Known rows, with every step that occurs
D -> G -> A: [-5 -24 4 -16 1 -9 -24 -3 -3 -18 16 -15 6 1 26 -5 -8 -10 -14 -8 18 20 8 -8 -26 -4 24 9 13 -16 10 17 1 -16 3 14 22]
H -> W -> D -> G: [16 62 -1 -32 5 -13 1 0 1 -41 3 -7 -4 21 1 11 17 -38 0 26 -19 -2 -23 12 25 -7 18 4 -19 9 -4 23 0 31 15 2 -6]
P -> D -> G -> H -> W -> L: [9 -6 6 21 5 8 -22 4 11 -36 -16 -41 -10 39 15 -23 4 24 -8 4 -12 -3 -16 7 -8 -4 -6 41 -10 8 -49 19 1 40 19 -39 0]
A -> G -> P -> D -> F: [-52 -33 -8 51 0 29 17 15 -2 65 10 8 0 -10 -9 -26 2 83 10 -13 6 10 25 -13 -3 -6 23 -2 34 -3 -8 -39 -6 -2 32 -35 -3]
S -> G -> A -> H: [-7 -89 8 -4 -13 15 -2 -32 8 -7 18 -31 14 -10 14 18 -40 -5 -19 -25 10 2 14 -13 -7 4 -25 1 4 -8 -9 6 5 5 -21 2 22]
G -> A -> H -> W -> L: [1 -33 0 -13 -8 -13 32 -24 15 -39 -3 -68 -2 25 16 23 5 -15 -8 -6 3 -9 -16 -4 23 4 -44 19 -26 -7 -30 24 -4 -1 -20 -29 23]
D -> G -> H: [3 -10 4 16 -5 3 -16 -15 8 -25 24 -4 12 0 6 -19 -8 -3 -25 -10 14 15 6 9 -23 -11 7 21 13 5 -5 38 4 11 6 7 6]
G -> S: [5 0 10 -6 6 -6 25 11 -13 14 43 12 -4 -3 1 -16 4 -12 -14 -8 8 13 10 -5 -9 -21 5 -23 -13 10 1 17 2 -5 -4 -5 22]
A -> G -> P -> D -> F -> W: [-55 -6 -14 54 0 46 25 2 -11 57 -11 -2 -18 -10 -25 -19 5 96 11 -10 6 -7 12 -21 1 6 5 -9 26 11 -11 -53 -7 -4 38 -35 11]
P -> D: [-13 -29 7 17 1 30 -19 16 -2 28 2 20 2 -4 6 -10 -17 15 -9 -17 -5 12 -2 11 -25 -10 24 -13 15 -8 -2 -23 -5 10 -3 -4 -2]
H -> W -> D -> G -> S: [16 61 -4 -33 11 -20 18 8 -11 -48 26 -11 -12 34 10 -14 30 -40 -3 36 -21 -5 -11 -6 30 -26 16 -11 -42 25 -19 38 1 39 24 -12 8]
D -> G -> A -> H -> W: [-23 -35 -11 -2 -13 -6 -6 -32 11 -52 5 -60 15 17 23 0 -2 -29 -41 5 -1 4 -16 0 7 -7 -13 10 -13 -3 -29 42 -5 16 2 -15 13]
L -> W -> D: [28 29 -11 -18 24 -1 -6 21 4 19 5 39 -8 -2 -15 9 19 -9 11 5 -5 -21 4 11 -7 11 31 13 -1 -4 14 16 -2 -13 3 24 -11]
W -> D -> F: [16 47 -14 -8 -2 -1 14 2 -9 15 -1 33 2 -6 -16 17 17 -10 49 22 -3 8 29 -21 18 1 21 -30 -2 8 43 -21 22 -5 -12 16 -7]
W -> D: [18 31 4 -25 3 9 17 8 -8 2 12 18 -1 0 -3 19 7 -15 15 1 8 -3 4 6 11 -6 11 -13 -4 -1 15 4 9 6 -13 17 0]
S -> G -> P -> D -> L: [-17 -79 4 29 -17 42 -52 14 8 34 -12 18 -12 -8 0 -12 -66 65 17 -14 6 13 7 2 -20 7 -6 3 24 -17 -37 -49 -19 20 15 -10 -5]
F -> W -> D: [11 61 -3 -18 7 19 21 -2 -15 -7 -8 7 -19 -1 -22 31 11 -5 6 2 3 -15 -9 0 19 4 -2 -18 -16 11 0 -12 6 1 -5 11 12]
A -> G -> H: [-7 -25 6 27 -20 10 50 -11 4 5 38 -11 11 -12 -9 -17 3 39 -7 -30 25 -16 16 7 -13 -16 -21 21 25 3 -4 27 9 -19 1 -1 6]
D -> G: [-1 10 10 -6 16 -6 -26 0 5 -1 15 14 0 -4 4 -11 -2 -19 -21 -10 -3 21 -5 8 -22 -11 34 0 12 0 15 22 -7 7 8 12 13]
D -> L -> W: [22 -20 -12 10 -10 3 -32 16 1 30 -14 47 -10 -21 -17 -13 -5 9 27 -2 -10 -14 6 15 -39 13 10 9 22 -17 32 13 -19 -43 -8 36 -23]
D -> F: [0 16 -8 10 -6 -5 5 -5 -7 32 0 32 5 -18 -9 -2 1 -7 25 -2 8 22 25 -12 -10 6 14 -22 13 1 48 -16 11 -15 -17 12 1]
S -> G -> D: [5 -15 34 -5 0 13 -14 16 17 5 13 5 4 -27 -4 0 -41 2 -22 -32 3 8 -5 8 -9 16 -9 4 21 -11 -16 -32 -2 7 12 -4 10]
F -> H -> W -> D: [14 30 3 -24 -1 -8 25 -7 -15 -14 -16 -7 8 12 1 18 15 -41 5 23 3 -14 -19 5 35 -10 -27 -14 -32 9 11 0 8 0 -28 24 -22]
A -> G: [-11 -4 16 7 -8 6 51 3 2 27 34 4 4 -21 -6 -7 4 30 -6 -26 10 -7 2 5 -10 -15 9 1 25 -1 23 9 -4 -26 6 -1 10]
S -> G -> P -> D: [-21 -59 21 29 12 33 -41 13 7 38 8 14 -6 -5 8 -14 -56 48 -19 -32 6 12 4 10 -9 6 12 12 15 -11 -43 -43 -7 46 25 -25 14]
L -> W: [15 -2 -5 8 17 -5 -17 14 7 34 4 44 -4 -12 -11 -10 8 -11 -7 -17 -2 -6 6 25 -33 11 26 16 20 -9 16 15 -9 -20 4 22 0]
S -> G: [14 -22 24 -7 0 5 -12 1 2 21 19 19 -3 -18 -1 4 -37 -11 -7 -19 2 6 5 2 -8 9 6 -4 14 1 12 -12 5 12 -4 11 13]
P -> G -> H: [-2 -18 17 15 12 -12 -8 -6 2 -15 24 10 0 -10 17 -10 -22 1 -38 -38 15 11 12 16 -40 -17 -19 16 -3 3 -13 27 10 6 -11 -8 3]
P -> D -> G: [-17 -17 7 10 12 26 -45 14 1 15 -2 17 4 3 16 -24 -8 15 -17 -7 -13 20 -5 7 -33 -6 53 -9 17 -6 -6 -6 -13 26 18 1 2]
L -> W -> D -> F: [31 48 -29 -1 11 -11 -8 17 -1 30 -10 56 -4 -6 -19 5 31 -10 47 23 -5 -12 29 -12 -1 21 40 -8 6 6 48 -5 10 -22 -12 27 -19]

Rows
[-34 -41 7 29 7 33 -30 14 6 31 6 17 -3 0 7 -18 -30 44 -25 -30 12 16 2 15 -17 -6 16 3 13 -17 -48 -26 -15 22 14 -24 5] => G -> P -> D
[-15 -42 -13 7 -20 -4 26 -32 7 -38 11 -55 12 11 14 5 -14 -27 -29 -11 13 -4 -14 10 11 -8 -40 4 -13 -12 -32 19 5 5 -18 -11 7] => G -> A -> H -> W
[-19 -61 -6 3 -12 11 15 -24 6 -14 18 -34 25 -2 16 19 -12 -7 -25 -23 20 9 8 -6 -12 -8 -22 -8 -2 -15 -10 19 2 -14 -26 5 19] => G -> A -> H
[-11 8 -4 11 -14 -23 13 -19 -18 16 -22 11 10 -4 -4 2 12 -23 14 21 -3 8 0 -13 15 -1 -16 -25 -5 13 56 -20 13 -14 -31 19 -25] => D -> F -> H -> W
[-9 -24 -16 -22 1 6 -6 -21 7 -47 16 -38 24 16 20 21 9 -18 -11 9 4 3 8 -15 5 -9 9 -8 -20 -6 -20 37 -2 8 -6 9 14] => W -> D -> G -> A -> H
[11 51 -5 -3 8 3 20 -3 -10 29 -26 1 -35 -3 -22 20 21 21 43 8 -6 5 8 -32 13 21 -4 -16 1 19 42 -31 8 -19 -15 -10 28] => D -> F -> W -> L
[4 5 -5 -39 -4 -22 -12 -12 -18 -48 -12 -41 16 26 26 18 14 -31 -3 36 9 -7 -17 -12 27 -8 -10 -2 -27 -4 5 17 12 -3 -14 31 -9] => F -> H -> W -> D -> G -> A
[-9 -36 21 9 8 8 -20 3 9 25 23 13 -3 -15 3 -2 -46 13 -19 -32 9 18 4 10 -1 6 -4 19 16 -5 -27 -18 -3 20 24 -9 26] => S -> G -> P
[-22 -6 25 13 -16 16 45 13 13 19 30 -9 12 -31 -12 -11 2 42 -28 -32 11 -4 -5 9 -11 -5 -8 3 36 -14 -12 -6 -7 -28 20 -14 8] => A -> G -> D
[19 33 15 -11 5 -17 26 9 7 -8 -5 -19 -20 14 2 10 7 -13 10 -10 -8 -2 -20 12 19 2 -18 19 -7 2 3 7 -6 8 -4 -20 14] => H -> W -> L
[19 38 -17 -18 -29 0 12 1 -11 -29 -13 6 -9 6 -11 20 1 -21 44 25 -6 -20 -14 11 26 -7 -29 -3 -13 -4 7 -3 -3 0 -18 11 -26] => H -> W -> D -> L
[-20 4 38 -6 18 -11 -20 18 13 -7 11 10 2 -29 11 -4 -24 2 -53 -44 -1 18 -8 18 -35 -6 -6 -5 0 -16 -21 -14 -5 -3 4 -23 14] => P -> G -> D
[-15 8 2 10 -12 -16 8 -6 -5 3 -29 -5 19 -14 -7 -3 1 -14 -5 18 6 8 -13 -9 18 6 -33 -19 2 1 22 -39 11 -19 -21 0 -25] => G -> D -> F -> H -> W
[13 7 16 -17 8 -25 19 -5 -1 2 -23 -24 -2 14 7 12 17 -19 2 6 0 -6 -27 5 24 -1 -30 9 -17 4 17 4 -5 -11 -28 6 2] => F -> H -> W -> L
[7 21 0 -3 -2 -32 21 -8 -10 19 -38 -11 0 12 0 7 23 -18 37 28 -4 4 -4 -23 27 6 -23 -5 -16 10 56 -15 6 -20 -34 5 -6] => D -> F -> H -> W -> L
[13 -24 1 13 -11 5 -33 25 19 19 -20 41 0 -26 -20 -12 -13 21 5 -9 0 -7 -5 24 -36 20 -4 14 30 -26 -4 -6 -26 -45 1 12 -24] => G -> D -> L -> W
[0 -32 18 9 -4 -1 -22 -6 0 34 -19 17 28 -31 -7 1 -26 8 9 2 8 22 16 -27 1 19 -15 -26 18 0 35 -51 14 -22 -21 20 -6] => S -> G -> D -> F -> H
[12 36 -13 -33 -2 -20 -4 -8 -7 -61 9 -36 -3 26 21 17 9 -28 3 26 6 -5 -14 -3 24 -3 10 11 -17 -7 -14 19 15 15 12 1 2] => H -> W -> D -> G -> A
[30 33 -11 -26 35 -16 -15 27 -8 4 25 28 -9 21 3 -23 45 -19 3 30 -25 -10 16 -9 -13 -8 56 -4 -25 18 -2 50 -7 7 24 8 2] => L -> W -> D -> G -> S
[-3 8 3 0 5 -2 37 -17 25 -22 -7 -40 1 17 -1 8 9 -18 -12 -5 -18 -6 -30 13 26 0 -35 8 -23 9 -20 24 -14 19 -15 -24 13] => A -> H -> W -> L
[-7 -26 -1 20 -16 6 10 29 17 28 -3 17 1 -38 -29 -24 3 61 11 -14 -11 -25 -2 16 -32 15 -6 22 48 -20 -5 0 -26 -60 14 4 -20] => A -> G -> D -> L -> W
[-29 39 20 8 16 -7 -14 -1 -6 -2 -24 14 -16 -30 -12 7 0 23 -24 -22 -5 17 2 -13 -23 15 -9 -28 4 6 1 -46 6 -14 8 -31 16] => P -> G -> D -> F -> W
[-4 -87 -4 33 4 32 -79 27 12 47 -23 41 -18 -8 -8 -26 -49 61 20 -10 -1 -10 7 16 -38 25 12 29 29 -19 -36 -34 -30 8 24 3 -14] => S -> G -> P -> D -> L -> W
[12 65 -5 -33 23 10 12 4 -21 -24 14 -3 -19 22 -8 1 32 -11 -3 26 -17 -7 -3 -26 17 -13 19 -33 -38 29 -14 19 1 19 13 -4 28] => F -> W -> D -> G -> S
[21 16 -22 -9 13 -14 -18 2 -12 43 -32 54 14 -4 -12 2 37 -9 40 37 -1 -12 29 -21 1 13 26 -20 -5 9 66 -6 11 -36 -29 51 -31] => L -> W -> D -> F -> H
[0 -18 12 3 7 -16 -58 31 13 4 -24 38 -12 -34 -2 -14 -16 22 -13 -28 -15 -2 -2 24 -56 16 2 12 15 -24 -12 0 -28 -35 2 1 -19] => P -> G -> D -> L -> W
[26 36 -12 -20 26 -9 -37 19 6 1 -2 41 -1 7 -6 0 30 -23 8 14 -22 -13 1 5 -15 10 60 14 2 5 17 33 -9 3 16 23 -9] => L -> W -> D -> G
[-3 9 -36 -3 -18 -7 33 -32 -3 -37 -8 -41 15 17 4 30 17 -30 25 33 1 -8 13 -26 40 4 -29 -21 -28 5 -6 -3 23 6 -19 -7 -6] => G -> A -> H -> W -> D -> F
[-12 53 -5 -13 14 -5 -6 5 11 -35 7 -14 -7 21 7 5 4 -15 -18 17 -6 -1 -26 19 37 -8 7 25 -17 3 -43 15 -5 46 37 -15 3] => H -> W -> D -> G -> P
[7 26 -7 11 -17 -1 73 -9 -1 -33 30 -34 3 13 -11 0 22 20 7 3 15 -37 -2 9 35 -18 -39 31 -2 12 -30 26 23 6 12 -15 -14] => A -> G -> H -> W -> D
[-6 -19 -1 -16 3 -18 7 -23 21 -59 -4 -80 -2 31 27 9 12 -21 -23 9 -10 1 -24 -7 11 2 -22 23 -24 -3 -29 44 -12 8 -3 -23 26] => D -> G -> A -> H -> W -> L
[-17 -19 -8 26 -8 5 -18 -3 -19 29 -39 5 13 3 4 -17 4 1 12 24 -8 11 1 -13 5 -3 -3 -29 -7 10 24 -44 7 6 -22 1 -34] => P -> D -> F -> H -> W
[31 26 -19 10 -17 -12 19 -21 -8 -31 0 -3 -1 13 -8 9 -7 -15 40 24 4 -13 27 -12 39 11 -29 10 -10 26 -9 -16 40 33 1 -8 -18] => S -> G -> H -> W -> D -> F
[16 70 -23 -8 -4 -17 26 -4 -8 -3 -14 12 -6 7 -14 10 20 -30 40 33 -4 -6 5 -4 41 2 -3 -14 -14 12 24 -18 20 11 0 -1 -14] => H -> W -> D -> F
[3 37 1 -32 2 -16 -8 -8 -14 -28 -20 -10 12 20 7 9 20 -41 -4 34 -12 -8 -25 2 25 -12 8 -12 -26 15 12 20 3 19 -12 27 -19] => F -> H -> W -> D -> G
